Known rows, with every way that one mark hangs from another
X[E[J]]: [-21   4   1 -22  -4  25  -4  26   5 -49 -32 -18  10 -28  11  21 -35  38
  39   0  23 -16 -10  -6 -23  -7  14 -17  -1 -18  -5]
J[E[X] K[B] V[Y]]: [ 24 -16   7  13  15  -1  17  53   3  16 -12   5   4   0  14 -17  19 -13
   3  11  -7  -1  -4  14  34  -5  14   3  -2  -7  12]
J[V]: [-14   1  -1 -14 -20  21   1  13   8 -17 -21  -2   4 -20  -6  22 -24  25
   3   3   7  -8 -14  -8 -18   8  18   0   7   7  -4]
M[N[W Z]]: [-42  27  18 -17  18  36 -12  10  -7 -21  -8   6  -9  -5  11  32 -69  16
  10   1 -22  17 -57  -9 -38  -4  14   8 -12 -26 -24]
Z[N[M]]: [-12  22   7 -33  -9  25 -18  11  24 -37  -8   5  -8 -12  -4  43 -47  17
  26 -12  17   7 -21 -32 -36  13  16  -4  16 -29  -1]
B[K[J[E]] S T W]: [-40 -11  12  13  21  10 -11 -76   7   5  -8  16 -13 -40  20  11 -20  11
  -1  -9  -5  59  -3   0  -8 -14  26  43  40  -9 -16]
S[B[K T W[N[M Z]]]]: [ -6  -2  12   5  20  41 -25 -41  15  -2   5   9  19 -26   5  23 -44  37
   3 -16 -42  57   6 -21 -58 -14  11  10  -5 -16   6]
K[B J]: [-34   4 -10 -15   3  -5 -14   5  41 -33  -9   7  -2 -18 -13   4  -6  35
  21  -5  -6 -12   4 -11 -23   2   8  10 -31 -12  -7]
V[J[E]]: [-16   9  17   4  -7 -12 -21   8 -20 -27 -27   3 -10 -13   2  32 -16  -2
  25   2  14 -14 -41 -23  -4  11  22   9  25 -23 -31]
E[J[K[B[W]] V[Y]] X]: [  2 -19 -11  13   6  23  33  66   9  31 -22 -18  37   1 -14 -28  16   5
  -7  -5 -18   8 -15   3   8 -27   4  -4  -9  -8  32]
S[B[K T W[N[M]]]]: [  6   6   9  18  20  41 -14 -40  20  -6  -3   2  14 -25  -9  24 -32  35
   9 -19 -23  45   4 -35 -51 -14   8  20   5  -6   8]
Y[V[J[E[X] K[B[S W]]]]]: [  0  -1   0  -1  -5 -34   4  -8 -31  36 -12   6  12 -16 -15   5   8 -16
  15  -4 -14  21 -26 -15  16 -37  13  40  24 -12  14]
X[E[J[K[B[W]] V]]]: [-24  -8   0 -18   7  23  12  18   4  -5 -25 -13  32 -19  22  -7  -6  31
  -1   3   3   1  25   3  28 -32  15 -25 -10   5  22]
T[B[K[J] S]]: [-40   1  -6   0 -18  -5 -44 -63  14 -34 -10  28  -5 -16 -11  17 -26  21
  26   0  -2  40  23   6 -31  -5   5  45  -1 -11  -3]
J[E[X] K[B[S W]] V[Y]]: [ 14 -25  -2  18  23   5  17  10 -16  41 -10  -1  10 -12   7 -17  15 -15
 -10   3 -11  33   3  12  37 -20  15  25   9   7  11]
T[B]: [-18  21  -6 -12 -14  14 -24  -3  15 -40  -9  10   8  -1 -16  31 -45  10
  31   4   5  -6  -9 -18 -35   5 -11  15   2  -1 -13]
K[B[S T W] J[E V[Y]]]: [-25 -27   1  38  35  12  -6 -33  10  48  -6   3 -11 -21  11 -33  14   7
 -39  10  -8  40  17   3  17 -24  17  16   8   0  -1]
Y[V[J]]: [-20  16  -2  -2 -40 -15  -4   6 -20   0 -17   2  -3  -4 -34  31 -18  17
  20   6   8 -22 -41 -31 -35 -18  15  18   7 -22 -11]
S[B]: [-13  17 -14 -17  -3  13  -9   2  -1 -50 -16   5   7 -33 -14  20 -10  39
  22 -10 -14  -8  -1 -14 -30  14   7  13 -11   1 -12]
K[B]: [-19  10 -15 -22  -5   1   4  10  22 -41  -9   7   1 -17 -13  25 -17  36
  25   2  -2  -6   1 -21 -21  11   8   6 -15   6  -9]
J[E K V[Y]]: [  1 -14  17  20   6  16   2  27 -16  -1 -10   0  -6  -4  23   5   7  -7
  -6   7   8  -9 -11  15  52  -6  28   5   5  -8 -11]
B[K T W[N]]: [ -2  -6   6  16  17  33   1 -44  20   3  -3  -2  10 -16  -8  35 -44   8
  19  -1  -1  36 -27 -18 -40 -13  13  23  30   5 -18]
X[E[J[K[B[S T]] V[Y]]]]: [ -1 -34  -3  17  10  30  12  -4   0   4 -10  -3  17 -21  17 -30  11  22
 -17  21  10  16  39  20  45 -32  26 -17  -7   1  32]
V[J[E[X] K[B[S T]]] Y]: [ 26 -22   8  36  19 -10   5  -4 -16  24   0  15   4  -3  -4 -18  18 -35
   8  13  -3  15 -21  -5  30 -13  19  23  21 -21   2]
Y[V[J[E[X] K[B]]]]: [ 11   7  10  -8 -14 -38   1  36 -15  12 -12  12   5  -6  -8   6  13 -15
  29   4  -9 -14 -34 -13  13 -22  13  19  14 -26  15]
Z[N[M W]]: [-17  32  16 -30  -5  33 -10  20  12 -24 -12  -2 -15 -12 -10  37 -69   7
  14 -13  15  19 -28 -39 -44   8  18   0  21 -45  -2]
B[K S T]: [-18  -9  -5  -3 -14  17   9 -64   0 -25  -1  22  -6 -35  -3  31 -30  27
  13   4   2  46  -1  -8 -24   3  27  35  31   9  -7]
X[E[J[K]]]: [-16   0   8 -23  -1  26   1  25   1 -51 -22 -14  22 -25  19  18 -25  23
  38  -6  17 -21  -7   7  16 -16  21 -14  -4 -18   2]

Rows
[-34   8  -6  -4  -5  -5 -21 -28   9 -43 -17  23  -2 -32  -6   7   5  48
  19 -11 -21  16  21   2 -34   5  17  28 -21 -16  -8]  S[B[K[J]]]
[ -3  -8  18  -7   7   5 -18  35  24   6 -29  -6  -1 -26  13 -10  -9  -3
  13  -7  -2  -5 -33  11 -20   3  15   7  20 -25   3]  K[J[E[X] V]]
[ -3 -21  17  31   5  -3  -2  24   5  30 -27   7 -16  -5  13 -17   9   0
   7  10   0  21 -13  22 -17  -6  22  22   8 -32  -1]  B[K[J[E[X] V[Y]]]]
[ 12   9  20  -3 -18 -22  -2  32 -25  13 -15   3   6  -6  -7  17  -3 -24
  32  -3  -1 -20 -58 -10   5 -23  18  25  29 -35   5]  Y[V[J[E[X] K]]]
[-33   3   5 -13  19 -15 -26  11  31 -37 -12   8 -15 -27  14   5   2  22
  21  -4  -4  -5   2  -4   2   8  14   8 -11 -17 -15]  K[B J[E]]
[ -8 -20  -1   8   4  19  14  43   0 -10 -22  -9  16  -4  16 -21  13  29
   0  19  12 -13  32  15  40 -25  20 -27 -31  -9  19]  X[E[J[K[B] V[Y]]]]
[-20  -3 -19  -7  13  21  16 -50  17  -1   3   7   9 -29 -15  14 -26  26
  -2  -3  -9  36   3 -27 -20 -10   8  22  14  22  -4]  K[B[S T W]]
[ 16 -16   5 -21   4  -5  -2   9   1  -7 -14  10  10 -35  17  -3  10  -5
   9  -2 -10  22   3  18  39   3  23  15  21  10  24]  J[E[X] K[B[S]] V]
[ -8 -24   0 -17   3  26   2 -17   9 -18 -16   2  25 -40  24 -17  -1  30
  -8  11   5  18  34  17  38 -24  28 -21   9  10  38]  X[E[J[K[B[S T]] V]]]
[  3 -34  14  39  12  11  -2 -22   4  44 -16  14 -16 -22  14 -28   7  -7
 -11  13  -1  51  -6  26 -11 -12  28  34  32 -23   9]  B[K[J[E[X] V[Y]]] S T]
[-18 -14  -6  13 -15  29   6  54  -2 -10 -33 -20   7 -11 -10  -2   1  28
  -5   3   6  -7 -22   1  -8  -4  17 -12   0 -15   8]  E[J[V[Y]]]
[ 24 -16  17  17  11  15  13  50 -10  19 -15  -4   4  -1  14  -7   3 -24
   6   4   2  -7 -30  18  27  -6  19  11  14 -16   0]  J[E[X] K V[Y]]
[-30  16  17 -25 -13  39  -9  25   6 -18  -5  -2  -4 -16  -2  33 -80  28
   7 -18 -15  17 -21 -30 -52  -4  17   1 -18 -43  -6]  N[M W Z]
[  2 -25  -5  27  19  28  -4  42  11  10 -20 -28  32  -3 -11 -12  17   6
  -8  -3 -11   7  -8   6  33 -27  12 -11 -15  -2  19]  E[J[K[B[W[N]]] V[Y]]]
[  4 -12  -3  10  23  40 -13 -51  15  -1  -1 -17  16 -31 -20  29 -45   1
  14 -10   0  31 -33 -17 -29 -13  11  26  31  12 -16]  B[S T W[N]]
[ 14   3  24   1  -1 -11  -7  29 -16 -11 -21   5  12  -7   3  17  -9 -32
  36  -7   3 -20 -56  -8  11   0  20  17  27 -32 -11]  V[J[E[X] K]]
[ 17 -12  13  44  35  -1  25  16  -9  52   0   6  15  17  -4 -18   7 -41
   1  10  -8   5 -37 -23  15 -28   5  16  17 -24  -8]  V[J[E[X] K[B[T W]]] Y]
[ -6 -20   7  14  -1  34  10  42 -13  -8 -25 -18  16  -6  18 -10  -3  18
   4  13  21 -18   6  21  32 -28  24 -22 -16 -18   9]  X[E[J[K V[Y]]]]
[ -3  -4  19  35   4  -8  -8  18 -34  -8 -11   5  -8   9   5  15   7 -23
  14   5  13 -20 -34  -7  42  -6  26  15   3 -33 -33]  V[J[E K] Y]
[-31 -13  15   5   9   2 -20 -64  11 -20  -7  24 -22 -45  23  12 -12  13
   9  -3   0  47  -1   9  -2  -1  33  37  35 -15 -10]  B[K[J[E]] S T]
[ -2  -2  14 -17   0  34 -42  18  28 -34  -1 -13   9 -18  -2  41 -60  26
  31 -17 -11   6 -26 -18 -44   2  15  -5 -20 -30  -6]  W[N[M Z]]
[-29 -10   2  37 -16   6 -28 -15  13  13 -15  22  -7  18  -7 -11  -6  15
  -4  22   1  21  26  12 -24 -16   2  22 -20 -17  -2]  T[B[K[J[V[Y]]]]]
[-33  -9  21   0  -5  -5 -22 -11   8 -12 -27  15 -19 -28  29   8   0  23
   1   3   2  21   3  16   2   4  33  14  17 -15  -6]  B[K[J[E V]]]
[-16   1   3  -6 -20 -42 -16 -19 -34 -10  -8  18  -8 -23  -3  16  20   3
  12   4  -4   7  -2  -7  46 -21  28  30  13 -10   7]  Y[V[J[E K[B[S]]]]]
[ 23 -28   1  12  13  -4   8  22 -10  15 -10   6   2 -15  11 -17  23 -11
   0   9  -6  21   6  23  43  -5  21  19   4   2  18]  J[E[X] K[B[S]] V[Y]]
[-14  -5  22  25  20  40 -24 -38  50  11   0  -6   6 -14  -6  18 -44  20
  12 -21  -7  36 -15 -28 -52 -27  14  23   1 -29   2]  B[K[J] T W[N[M]]]
[-13   4  10  -5  33  13  15 -18  16  -4   8  10   9 -19  23  13 -11  -5
   2  -5 -11  13  -6 -15  34 -14  12   9  23   8  -8]  J[E K[B[T W]]]
[-13 -10  12 -19 -11  31  -2  29  -2 -31 -30 -14  24 -26  24   4 -16  25
  13   2  16 -18   4  16  27 -19  27 -25   2  -9  19]  X[E[J[K V]]]
[  3 -18   5  21  21  -8  -7  51  23  29 -22  -1  -8  -5   5 -34  20   2
   1  12  -5   0  -4  11  -7  -5   8   5 -12 -25   6]  K[B J[E[X] V[Y]]]
[ -5  -5  11  31   9 -24  -4  21 -21 -10  -7  13  -8  12   4   4  24 -11
  11  14   4 -16  -8 -11  49  -6  21   9 -12 -23 -21]  V[J[E K[B]] Y]
[-14 -23   1   2  12  32 -18 -76   3   3   3   6  13 -31   3  33 -53  12
   9  -1 -21  72 -14   2 -37 -13  23  28  27   5 -17]  B[K S T W[N[Z]]]
[  9   6  17   0  -3 -11 -11  32 -15  -9 -30  -1   1 -10  -6  21 -19 -17
  38   0   8 -13 -60 -21 -28  10  14  11  33 -31 -18]  V[J[E[X]]]
[  1 -29 -18  11   4  19  24  33  -5  28 -24 -17  35 -14 -17 -28  18   5
 -11  -9 -19  30  -4  11  18 -28  10  11  -3   0  36]  E[J[K[B[S W]] V[Y]] X]
[ 16  -4  13  33   4  -8  -1  44 -24  14 -26  -5  -7   8 -12   6  -6 -24
  29  10  14 -14 -57 -18 -22   1  11  17  15 -39 -27]  V[J[E[X]] Y]
[-12 -10  13  42  14   4 -18   1   6  55 -23  12  -2  18   9 -22 -10 -19
   0  13  -6  40  -1  11 -31 -25  -8  32  12 -25  -1]  T[B[K[J[E[X] V[Y]]] W]]
